Known rows, with every step that occurs
gabez simig: [  7   0  -8  -2   5   5   2 -12  -8  -3  -1   2  -5  -3  -4  -1   9  -1
  -3  -3  10  -5  -3   2  -1  -3  -5   1   4  -7   2  -5  -1  -3   3  -3
   0   0   3   5   2  -1   1   1   3  -5  -3  -3  -1   1  -1   1 -11   1
   4   0   3  -1  -1   2  -4]
sakeg folam naze kiled: [  3  10   2   4   1   5  23  -2  -2   3  -5  -9  -1  -4  -2  -6   6   1
  -2  -7 -12  -1   3  10   1  -1 -14  -7  -2   1  -2   4  -4   5   3  -3
   1  -3   5   8   8   3   6  -2 -23   7   1   0   4  11   5   5  -1  11
   3 -10   7  -1  -1   3 -12]
ferat sakeg folam: [-12   6   7   3  12   3  12  -2  -2  10  -2 -10  -3  -5  -4  -2  -1  -6
   6  -3 -10  -2   1   2   1   5  -2   7   0   4  -6  11  -3   0  -9 -10
  -1  -8   3   1   1   5   0  -4 -15  -1   0  -9   4   2   4   4  -3   7
   5  -4   8   0   1   7  -4]
ferat naze folam simig: [ -8  -6  -1  20  -1   6  12   6  -7   4   3   6   3   6   0   1   1  -1
 -10  -2  -4  -2  -2   7   0   6  -9  -2 -19  -1  -1  17  -8  -1   4   2
  11   6   1   3  -4   2   6   4  -5  -6   7  -5   7  -1   4  -5  -2   3
   4   0  -1  17 -10   6  -9]
simig kiled: [ 5 -2 -5  1  5  4  7 -2  5  0  3  1  3  1 -4 -6 -4  1  3 -1 -7  3  2 -5
  1 -3 -2 -7  0  1 -5  0  5 -1 -3 -1  6 -2  7  5 -2 -4  4 -2 -9  0  1 -5
 -2  3 -6 -1  9  9 -4 -1 -6  0 -3 -4 -9]
gabez simig folam naze: [  3   9 -12  -5   9  12  14 -18  -1  -4  -3   8   0  -1  -7   0  12   6
   2  -8  -1  -4  -8   8  -3  -5  -4  -9   0   5   0  -3 -13   0  -5  -4
   0   1   1  18   8  -6   7  -1  -8  -7   2   1   3   5  -4   0 -10  12
   2  -4  13   5  -3   9  -4]
kiled simig folam naze ferat sakeg: [-15  -1  -1  -4   4  12   0  -1  -3   3   0  -2  -1   0 -10  -2   0   7
  14   2 -17  -3  -3   7  -1  -2  -5 -14  -5  18 -18   0 -15   1 -11 -15
   4  -1   0   7   4  -3  -6  -5 -13 -14   5 -11  17   3  -4  -8   8   9
  12  -4  33   2  -9  22  -4]
simig kiled naze ferat sakeg: [ -7  -9  -4   1   2   0   6  14   5   4   4  -5   3   2   6  -3 -20   3
  -2   4 -16   2   5  -6   2  -1  -3  -3  -1  12 -18   6   4   2 -11  -7
   9  -2  10   5   3  -5  -5  -1 -18  -8   4 -22   8   4 -14   1  23  11
   6   4  14  -1  -6  16  -9]
folam naze: [ 10   6  -8  -6 -11   6   9   2  -1  -3  -3   2   2   0  -5   2  -2   1
  -1   0  -4   3  -2   8   2   2  -1  -7  -1   3   1  -1   2   3   2  -7
   1   0   5   1  -3  -4   2   4  -9  -2  -4   8   4   4   1   0  -3   4
   1  -3   8   6  -3   5  -1]
bizof naze: [ 2 -1 -4  0 -3 -3 -7  4  3  3 -5 11 -5  2 -5  0 -4  2 -5  3 -4 -2  0  2
 -6 -1 -1 -3 -6  2 -1 -4 -1 -2  4 -5  6  0  0  0 -8 -4 12 -1  1 -6 10  1
  3 -1  2  5  0  5  1 -1  2 10 -1  3  3]
sakeg folam simig: [ -2  -3  -3   0   4   4  10  -3  -6   4  -5   1   6   2  -6  -5   4  -5
  -1 -13   2   4  -1   1  -1   4  -9  -3  -5 -10   2  10  -6  -2   8  -4
   2  -1  -2   4   5   7  -2  -3  -4   2  -7 -10  -4   3   7  -1  -1  12
   5  -6   1   7  -9   4  -6]
sakeg folam simig gabez: [ -8   1   2  -7   3   2   4  -9   6   7  -4   2  13   2   2  -4   7 -12
  -1 -15   1   4  -2   4  -8   9 -10  -8  -2 -11  -4  19   2  -9   3  -1
   5  -1   4  10  -5   7  -3  -8  -8  -9  -3 -12  -1   1   4   8  -2  13
   7   0   8   6  -8   0  -7]
naze neba: [-1  1 -5  8  4  1 -5  8 -6 -8 -2  4  1  6  2  5  5 -2 -2 -2  2  2 -8  0
 -1  5  5 -2  2  4 -4  1  5  0 -4 -7  4  4 -3 -3  3  1 13  2 -3  6  5 -6
  2  0  1  7 -5  1  0  1  0  2 -2  0 -3]
naze ferat sakeg folam: [-12   4   7   4   9   0   4   5  -8   9   0  -7   4  -6  -1  -1  -8  -2
   2  -4  -7   2   4   1   5   4  -8   4  -3   8 -11  10  -9   0  -4 -12
   2  -4  -1  -2   9   2  -6  -8 -10  -1  -1 -14   5   4  -1   2   6   5
   7   0  17   0  -3  13 -10]
sakeg folam: [-3  3  3 -2  9  1  7 -7 -3  5  0 -2 -1 -1  0 -2  3  3  4 -9 -2  0  1  3
  2  1 -4  3  2 -2  1  7 -6 -1  3 -6  0 -5  5  4  1  3 -1 -1 -8  5 -4 -6
 -4  4  2  5 -2  9  1 -5 -3  3  1  0 -8]
gabez simig folam naze kiled: [  5   8 -10   2   3  16  19 -19  -1  -4  -7  -1  -4  -2  -7 -11  16   4
   2  -5  -9  -7  -4   2  -1  -5  -9 -12   4   3  -6  -7 -10   2  -3  -1
  -2   4   5  16  11   1  12  -3 -19  -6   6   0   4   9 -11   1 -10  14
   7  -8  12  -2  -2   6  -8]
simig folam naze bizof: [  5  17  -7 -13  -1   7   8  -4  12  -5   6  11   5   7 -10   4   6   2
   0   2  -6   3  -2   7  -5   3  -2 -11  -4   7   1   9 -18   3 -11  -3
   3   0   9   7   1  -6  -6  -6 -10  -4   8   3   4   3   2   4   0   8
   2  -4  12   2   5  10  -8]
ferat sakeg folam naze bizof: [ -1  17   2  -5  -5   4  18  -3   5   5   6  -5   1  -1 -13   3  -1  -2
  -1   0  -8   4   0  10  -2   4  -5  -3  -2   4   4  13  -8   2 -11 -12
   4  -6  11   1   3   0 -11  -5 -22   3  -2  -3   4   6   7   6  -1  10
  10  -9  18   4   1  13  -8]
ferat naze: [-6  0  2  6  5  1  0  4 -4 -3  5  4 -3 -1  4  0  2  3  3  2  4 -1 -2  4
 -3 -2 -1  4 -6 -1  0  5 -3  5  1 -4  1  6 13  4 -4 -4  4  7 -4 -1  6 -4
 10 -3  2 -4 -4 -5  1 -1 -5 13  3  1 -4]
sakeg folam naze: [  5  12  -2  -7   3   2  18   0  -4   4   1  -1   1  -3  -8   1   3   1
   3  -5  -6   4   5  11   4  -1  -8  -7  -2   3   3   5  -4   4   1 -10
   1  -2   5   7   1   0   2   3 -19   2  -3   0   1   8   5   5  -6  13
   3  -6   7   4   0   8  -6]
simig folam naze ferat sakeg: [-10   6   9   3   5   8  11   1   0   5   1  -3   4   0  -7   3  -3   3
   5   3 -19   4  -2   5   3  -3  -4  -9  -4  19 -15   4 -11   2 -11 -13
   2   1  -3   6   7   1  -1  -7 -18 -10   8  -9  11   8  -8  -3   8   6
   7  -2  20   2  -5  17  -4]
gabez simig kiled: [ 11  -3 -12   6   5   6  10 -14  -3   0   1  -1   0  -6  -9  -9   6   3
  -2  -3   4  -2   0  -3  -3  -8  -5  -6   5  -7  -4  -5   5  -1  -1  -3
   3   3   8  15   1  -7  10  -1  -6   0  -3  -8  -5   4  -7   3   1   8
   2  -2  -3  -2  -5  -3  -7]
naze folam simig kiled: [  0 -13  -5  18  -7   6  14  -1   3   3   4   4   6   3  -9  -3   0  -4
  -9  -7 -17   1   1  -2   1   1  -9 -13 -11  -3  -9  11   3  -4   2   4
  13  -1   5   8  -2   0   5  -5 -12  -2   0  -6  -1   7  -2  -2  14  15
   2   0  -6   2 -19   4 -13]
folam naze ferat sakeg: [ -5   2   1  -1  -4   2   9   8  -5   3   3  -6   0  -2  -2   3  -7  -1
   3   4  -8   2   1   5   4   1  -5  -3  -4  13  -9  -1  -2   1  -3  -8
   4   2  -1   2   6   2  -3  -1 -14  -5  -1  -6   8   7  -3  -2   2   1
   7   1  25   0  -5  18  -2]
sakeg folam naze neba: [  4  10  -8  -1   4  -1  14   4  -7  -4  -4   4   2   2  -1   6  11   1
   3  -8  -5   3  -6  11   2   2  -4  -9   3   7  -1   4  -1   3  -2 -21
   4   1   1   3   1   2  15   7 -17   5   1  -3   2   5   5   7 -11  14
  -1 -11  10   9  -5   4 -10]
folam simig: [ -1  -9  -4   1  -8   7   4   2  -5  -1  -5   3   0   4 -10   0  -1  -4
  -1  -7   5   2  -3   2  -3   3  -2  -5  -6  -8   3   6   2  -5   3   2
   5   3  -3   2   0   4  -4  -2   0  -4   1  -3  -3  -1   3  -4   2   3
   8   3   2   3  -9   6  -4]
simig kiled naze: [  4  -8 -10  -8   2  -2   5   9  11  -2   1   3   2   5   5  -3  -9   5
   2   0 -13   2   6  -4   1  -2  -3  -8   2   4  -7   4   6   2  -5  -6
   4  -1  13   7  -1  -4   0   8 -14  -2   6 -10   1   3  -9  -3  17  10
  -4   3  -5   4  -4   5  -6]

Rows
[  0   8  -3  -2   2  -1  15   3  -8   2  -4   4   6  -6   0   4  -1   2
   0  -5  -5   6   5   9   9  -3  -8  -9  -6  10  -1   3 -15   3   5 -11
   6   2  -2   4   8   1  -5   4 -11   2  -4  -5   2   8   0   2   0  12
   4  -3  17   4  -7  13  -8]
sakeg folam naze ferat
[ -2 -17  -7  -1  -3   0   6  15   1  -4   3   8   9   5   6   0 -12   2
  -3  -8  -9   7  10  -6   0   0 -10 -14  -8  -1 -11   7  -2  -6   5   0
  13   5   5   7   4  -6 -10   2  -6  -6   8 -22   3   3 -11  -2  23  14
   4   6  10   0 -12  15 -14]
folam simig kiled naze ferat
[ -2  -8 -10  -7   3  -3   4  13   5  -3   3   4   6   0  11   2 -12   6
   2   0  -8   6  10  -4   4  -4  -6  -8   0   8 -15   5  -2   1   0  -6
   7   3  10   4   0  -6  -8   2  -4  -5   6 -14   1   5 -13  -2  20  11
   1   4   6  -3  -7  12  -8]
simig kiled naze ferat
[ -4   8  -6  -1   7   6   8   0   1   1  -1   7   9  -1  -1   7   4   8
   1   1 -12   6  -2   6   5  -2  -3 -14  -7  10  -7   0 -21   0  -2  -9
   3   4  -5   7   6  -4   0  -5  -8  -6   5  -7   6   6  -8  -2   6  11
   0  -1  20   3  -5  13  -9]
simig folam naze ferat
[ -2   9   1   5   4  11  17  -5   6  -1  -5  -2   1   2  -6  -4   8   2
  -3  -2 -19  -3  -6   4   0   0  -5 -12  -1   8  -6  -5  -8   5  -7  -2
  -3   0   0  11  10   2  13  -6 -23  -2   9   7   6   9  -7   1   0  12
   3  -8   8  -4   1   3  -6]
simig folam naze kiled
[ -7   2 -11  -1  15  10   5 -19   0   0  -3   7  -1  -4   1  -7  14   0
   3  -5   0  -5  -7  -1  -4  -4  -3  -5   4   0  -3  -3 -15  -2  -4  -4
   0  -1   3  10   3  -3   5  -4   0  -9   3  -5  -1   0  -8  -1  -8   8
   2  -2   5   2   1   3  -4]
gabez simig folam
[ -5  -2  10  -3  -3   5 -13 -11   2   0  -2  -8   3  -2   2 -15   7  -1
   3  -3 -11  -6  -6  -1  -8   3  -4  -9   3  -4 -14   0   5  -2  -2   8
   0   0  11   7  -1   5   4  -7 -10  -7   7   0   7   0  -5   9   5   3
  13   2  15  -7  -5   0  -2]
naze kiled simig gabez
[ -4   6   0  -9   3   7   3 -11   0   3  -5 -10   5  -6  -4 -10  12  -3
   5  -9 -14  -5  -2  11  -6   3 -11 -15   5   1 -12   5   0  -1   2  -7
   1  -2  15  11  -1   3   2  -1 -25  -5   2  -3   8   7   0  10  -3  18
  16  -9  21   2  -5   8  -5]
sakeg folam naze kiled simig gabez
[-19   2   7   0   5   5   7  -8   4  13  -4  -7   7  -2  -5  -3   1  -9
   3 -13 -11   0  -5   2  -9  10 -10  -1  -4  -3 -10  21   3  -7  -5  -4
   6  -4   5   6   2  12  -5  -7 -19 -10  -5 -16   4   3   4   8   3   9
  13  -1  11   8  -6   6  -4]
ferat sakeg folam simig gabez
[  1   6   2   3  -1   1  -4   5  -1  -6  13   9   1   5  -3   2  -6   1
  -6   4   6   0  -3   4  -5   2  -4   2  -9  -3   8   9 -10   5  -2   0
   4   7  13   2  -4  -8  -2   1   0   3  13  -6   7  -3   6   0   1  -6
   2  -1   3  13   7   3 -10]
ferat naze bizof
[-21  -8  -5  -2   2   2   8  16  -6   8   0  -3   7   1   3  -2  -8  -1
  -1 -12  -9   5   5  -1   4   9 -12  -2  -3   2 -12  15 -12  -5  -1  -7
   4  -3   0   0  10   3 -17   0 -15  -7  -1 -23   7   2  -3   0  12  10
   9   2  23   4 -10  22  -8]
kiled naze ferat sakeg folam simig
[ -9  -4  -7  -8   2  -6  -1  18  -2   0   4   3   4   1  13   5  -7   8
   0  -2  -4   3   4  -3   6   1  -1  -4  -2   9  -9  -3  -7  -3   1  -5
   0   5   4   1   5  -9  -9   6   2  -3   8 -11   3  -1  -8   2  12   4
   1   3  16  -2  -2  15  -1]
kiled naze ferat
[  6   0 -12  -9  -2  -2   8   7  12  -5  12   5   4   5  -1   0 -12   1
  -4   3  -5   5   6  -3  -4   3  -1  -7  -1   0  -2   6  -4  -2  -4   0
   8  -2  21   4  -4 -12  -7   5  -9   2   7 -10   0   1  -7   4  18  12
   0   0   2  -1   1   8 -14]
simig kiled naze bizof
[  9   2  -5   5  -8   8  14   2   2  -3  -1  -4  -2   0  -4  -7   1   1
  -9   3  -9  -2   1   6  -1  -2  -6  -9   1   2  -1  -5   3   3  -1   2
  -3   2   2   7   5   1  10   2 -23   3   5   8   4  10  -6  -1   1   3
   7  -3   9  -2  -1   4  -5]
folam naze kiled
[-11  -3   8   4   1   0   0   7  -4   3   0  -4   0  -2  -2   1  -7  -6
  -1   4  -7   0   0  -1   1   0  -5   5  -1  10  -9   3  -5  -4  -2  -2
   1   0  -5  -3   5   4  -7  -6  -2  -5   3  -8   8   0  -3  -1   8  -3
   6   5  13  -3  -3  13  -2]
naze ferat sakeg
[ -7  -4   2  -2  -5   1  -5  -3   6   2   0   0  11   2   0   1   8  -9
  -4  -8  -3   0  -3   1 -10   7  -3  -8  -3 -10  -5  13   4  -7   1   7
   6   3   1   3  -4   6  -5  -4  -2 -13   0  -5  -1  -2   2   5   5   4
   7   6   6   1 -11   2  -4]
folam simig gabez
[-15  -5   6   5   2   6   9   4 -10  12  -1  -8   7  -1  -3   1  -7  -5
   0 -12  -6   4   3   4   1   2 -10  -1  -9  -3  -9  13  -7  -5  -1  -5
   7  -1  -6   4   8   9  -8 -11 -12  -8  -2 -19   3   2   2   1   8   9
  11   0  17   2 -10  14 -12]
naze ferat sakeg folam simig
[-13  -7 -10  -1  -6   0   3   4  12   5   6   0  11   4  14   4   5  -1
  -9 -11 -21   2  -2   2   0  14  -2 -11 -12   4 -12  21   4  -8  -3   2
   8   4  11   2  -6   1  -7   7  -6 -19   5  -4   3   1  -3   9   9  12
   2   6   9   6 -15  10  -4]
kiled naze folam simig gabez
[ -5  -3  -1  -6   2   3 -18 -10   0   3  -2  -3   4  -4   2  -5   4   0
  12  -3  -6  -4 -12   4  -9   5   1  -7   1  -4  -8   3   3  -3  -2  -2
   2  -1  10   2  -8  -1  -3   1   1 -12   1  -4   6  -3   1   5   3   4
  10   3  13   0  -7   5   2]
kiled simig gabez
[  1  10 -13  -1   6  13  15 -11  -5  -5  -1   9   4  -4  -3   1  12   8
  -2  -5  -3   2  -4   8   2  -7  -8 -13  -2   4  -4  -6 -19  -1  -2  -7
   3   6   0  15  10  -3   2  -4  -6 -10   3  -7   2   7 -11  -3  -6  13
   5   0  23   3  -4  16  -9]
gabez simig folam naze ferat
[-11   1   7   4   3  -1  -1  10  -4  10  -3   0  -3  -9  -5   0 -12  -3
  -9   0 -10   1   3   1  -1   0 -10   2  -8  13 -10   6  -9  -3  -4 -12
   6  -4  -2  -3   5   0   5  -7 -17  -5   9 -16   8   2   1   5   5  12
   8   2  15   6  -1  19  -6]
bizof naze ferat sakeg folam
[ -3  -9  -3  25   0   6  14   1  -3   3   6  10   6   4  -9  -7  -3   0
 -11  -4 -19   2  -3   3   1  -2 -11 -11 -17  -2  -8  22  -1  -1  -1   0
  15   5  10  10  -8   0   6   3 -17  -4   9  -8   8   2   1  -8  11  10
   2  -4  -7  22 -12   2 -20]
ferat naze folam simig kiled
[  9  -2  -5   0  -5  12   6  -1  -7  -6  -3  -4  -1   2  -8 -14   3   0
   2   1  -7  -2  -3   7  -1   0 -10 -13   1   1  -6 -12   1   3  -2   3
  -1   1   5   7   2  -2   7   0 -14  -1   5   5   9   2  -1  -1  -1   1
  13  -6  15  -1  -7   8  -1]
folam naze kiled simig
[  1   7  -2  -4   4   9  12  -3  11   0  -4   5   2   3  -6   3  12   6
   5  -2 -14   5  -4   6  -4  -1  -3 -12  -1  10  -4   4 -12   1 -11  -4
   2  -1   1   7   3  -1   6  -2 -13  -5   3   1   6   5  -4  -3   0  11
  -2  -6  10   5  -2   4  -3]
simig folam naze
[ -3  11   1  -3   0   5  17  -2  -1  11  -3 -12   1  -4  -8  -1   2  -2
   7  -3 -11   0  -1  10   1   3  -9   0   2   7  -3   9   1   3  -8 -16
   1  -8   3   3   6   2   1   1 -26  -2  -4  -3   7   8   5   3  -4   8
   7  -9  14   6  -2  11  -2]
ferat sakeg folam naze
[ -3  -1 -13  -3   6  12  -2  -6  -4  -7  -9   8   0   7  -1  -1  17   4
  13  -2  -8  -2 -15   8  -4   3   1 -17  -1  12 -12   1  -9   4 -12 -16
   3   4  -1   9   2  -5  14   3  -9  -8  12  -6  10   0  -1  -2  -7  12
   6  -8  14   8  -9  11  -2]
kiled simig folam naze neba
[ -4   8   4   7  -2   8  23  -1  -2   9  -6 -17  -2  -5  -3 -10  -2  -5
  -5  -3 -17   0  -2   8   3   2 -11  -3   2   6  -7   2   6   5  -9  -9
  -2  -6   4   8  10   6   8  -4 -37   1  -3  -3  10  15   1   3  -2   9
  10 -10  17   5   0   7  -9]
ferat sakeg folam naze kiled
[  0   3 -12 -14  -4   0   1  10  10  -7  10   5   0   6   7   1  -4   2
  -2   1   4   2   7  -2  -5   6   3  -4  -3  -1   4   7  -8   1  -6   2
   2   2  11  -1  -3 -10 -12   2  -1   0  11  -2   0  -2  -2   8   9   5
   1   1   9  -6   4  10  -6]
kiled naze bizof
[ -8  -3   5   6  -5  -4  -7  14   0   7  -2   4  -4  -3  -6   3 -14  -3
 -10   8 -11   1   0   2   0  -2  -4   1  -7  13 -11   0  -6  -5  -6  -7
   6   0  -6  -5   0   0   4  -7  -6  -8   9  -9   8  -2  -2   1  10   4
   6   4  20   6  -1  15   0]
bizof naze ferat sakeg
[-15  -1   8   0   7   1   0  -1  -4  16  -3  -5  14  -3   1   1  -1 -12
  -2 -14 -11   3  -1  -1  -3   9 -10  -4  -3  -3 -11  22  -3  -7  -2  -9
   6  -1   3   5   4  11 -10  -9 -13 -11  -5 -19   5   4   1   8   9  11
  14   6  21   4  -9  15 -11]
naze ferat sakeg folam simig gabez
